Each row comes from the steps of one path. Every step used is in the known rows, and no mark comes twice. Write the path behind each row, first mark first.
(in the rows, 128 means zero)
Known rows:
bozaben lufom rina donu: [164 122 118 124 156 120  85  80 122  63 170 152 127 149 145 127  99  97
 127 152 129]
rina donu bozaben: [135 135 133 125 113 105 123 162  84 129 189 152 142 115 101  60 102 142
 116 154 123]
refur rina donu lufom: [132 133  95  65 179 154  87  91  97 185 137 176 170  72 106 104 128 103
  80 188 137]
bezefol lufom rina donu bozaben refur: [149 154  88 144  92 120 112 115 136  92 176 187 104 130 176  46 120 146
 142 169  97]
donu bozaben lufom refur rina: [124 128 170 135 139 178  92 109 119  63 184 107 145 112 185 140 125 100
 139 195 134]
rina donu lufom refur bezefol: [184 154 150 119 140 147  56  87 103 102 138 153 104  92  98 128  95 118
 109 147 172]
bezefol lufom: [155 140  99 132  87 137 148 127 140 130 107 155 118 126 129 125 137 119
 118 131 122]
refur bezefol lufom donu bozaben: [149 182 125 219  96 158 179 171 112 100 136 125 109 130 126 128 102 122
  82 140  90]
lufom bozaben refur bezefol: [103 161 125 170 174 176  95 144 140 106 137  81  71 112 152 132  71 147
 142 117 150]
refur bezefol lufom rina: [169 171 103 176  81 165 111 102 173  81 115 159  83 154 141 181 104 105
 127 124 117]
bozaben refur rina donu: [ 66 144  94  86 175 160  94  80 124 122 151 143 151 106 150  85 114 145
 136 176 128]
lufom rina donu bozaben: [156 151 131 137 107  96 101 135 109 111 199 173 127 132 127  79 103 127
 132 155 113]
bozaben refur rina donu lufom: [ 93 124  86  69 205 169  76  70 114 158 136 163 157  71 151  75 135 137
 102 197 124]
lufom bozaben refur rina donu: [ 90 169 100  96 195 162  87 115 112 144 161 130 130  85 142  81  76 132
 134 166 145]
lufom bozaben refur: [112 146 119 137 173 147 109 150 135 130 138  99  92 103 165  94 103 145
 151 131 138]
bezefol lufom donu: [165 171 104 167 117 130 180 132 121 130  89 140 123 129 128 128 138 109
  92 134  94]
bezefol lufom rina donu: [188 167  93 121  88 112 112  94 136 108 134 197 115 140 116 110 108 108
 122 143 124]
bozaben lufom refur: [161 120 166 136 137 143  94  89 130  50 143 102 114 136 167 155 127 104
 148 147 153]
rina donu: [137 137 119 104 132 105 114 118 101 131 152 155 139 124  95  97 101 132
 113 135 143]
donu bozaben: [120 123 144 147 107 123 140 165 110 130 168 130 131 122 135  93 124 141
 124 147 115]
refur bezefol lufom: [145 157 104 161  90 173 132 121 149 102 109 139  95 138 116 162 105 122
 107 124 128]

Write each row's path:
[151 111 139 166 135 135 114 136 134  65 188 128 120 145 186 131 125 104
 132 168 103]
donu bozaben lufom rina
[101 150 123 102 133 139 113 141  90 141 192 155 166 100 110  81 103 126
 110 180 123]
refur rina donu bozaben
[136 161  90 140 135 156 131 143 147 134 118 124  84 104 164  93 109 136
 141 138 129]
bezefol lufom bozaben refur
[ 83 136 118 160 151 173 104 105 152  85 128 103  96 132 162 135 105 160
 149 129 127]
bozaben refur bezefol
[ 94 127 118 123 132 114 112 145 101 110 188 140 128 115 150  35 111 175
 138 159 114]
rina donu bozaben refur
[ 54 130 117 128 153 176 114 132 133 116 170 120 144 102 186  86 135 153
 146 185 100]
donu bozaben refur rina
[139 154 146 183 135 113 173 175  87 129 148 116 137 122 135  99 126 128
  99 142  87]
lufom donu bozaben
[126 160 107 198  85 176 111 124 173  65 157 147  78 140 191 114 112 145
 149 153  91]
donu bozaben refur bezefol lufom rina
[162 117 105  81 158 114 100 111  89 169 136 173 144  87  94  84 125 123
  85 157 140]
rina donu lufom
[177 135 126 118 175 136 108 158 108 189 125 132 109  72 118 112 117 107
  96 143 149]
donu lufom bozaben
[182 164 106 138  68 105 120 135 122 106 176 201 121 134 126  77 112 116
 122 161 108]
bezefol lufom rina donu bozaben
[135 173 145  87 135 145  74  74 109 105 151 151 150 108 117 124 106 105
 142 167 163]
lufom refur rina donu
[154 178 130 113  90 179 108  85 151 101 109 155 129 114 151 157 136  95
 138 166 142]
bezefol lufom refur rina
[ 82 139 124 154 136 149  99 142 111  88 193 127 112 120 143  66  78 174
 133 151 126]
rina donu bozaben refur bezefol
[156 185 107 202 113 166 169 130 126 100  94 127 104 137 119 163 102 109
  87 121 103]
refur bezefol lufom donu
[130 133 156 118 157 184  83  66 136  60 145 109 143 122 178 175 129  87
 142 180 149]
bozaben lufom refur rina
[116 157 120 171 131 141  75 116 133  63 197 146  95 138 161  82  79 158
 149 153 113]
lufom rina donu bozaben refur bezefol
[105 150 108  86 153 144 101  99 108 141 153 157 161 113 107 115 103 115
 111 162 138]
refur rina donu
[156 156 101  76 202 153  80 125  87 202 149 158 147  51  96  99  93  95
  78 181 158]
refur rina donu lufom bozaben
[165 188 115  88  93 155  92  71 125 102 133 178 138 107 123 121 114  98
 125 167 154]
bezefol lufom refur rina donu
[140 149 102 127 204 163  69 131 105 145 146 130  90  71 121  89  69 142
 100 150 160]
rina donu lufom bozaben refur bezefol
[183 130 156 109 133 134  83  97 121 125 113 146 119  86 141 127 155 114
 125 154 152]
donu lufom refur
[133 104 132 129 140 119 117 146  81  94 206 136 145 124 129  74  98 126
 103 170 130]
rina donu bozaben lufom
[101 144 135 187 158 124 164 158 107 107 148 101 125 119 183  68 134 159
 126 155  75]
lufom donu bozaben refur
[124 139 116 139 131 107  91 122 126  88 195 164 116 126 169  49 109 155
 157 166 101]
lufom rina donu bozaben refur
[182 156  99 146  81 135 126 102 163 106 114 174 104 145 151 143 135 101
 132 138 108]
bezefol lufom rina
[140 126 109 117 195 150  95 143 121 171 122 118  97  67 164  84 127 137
 116 153 137]
donu lufom bozaben refur
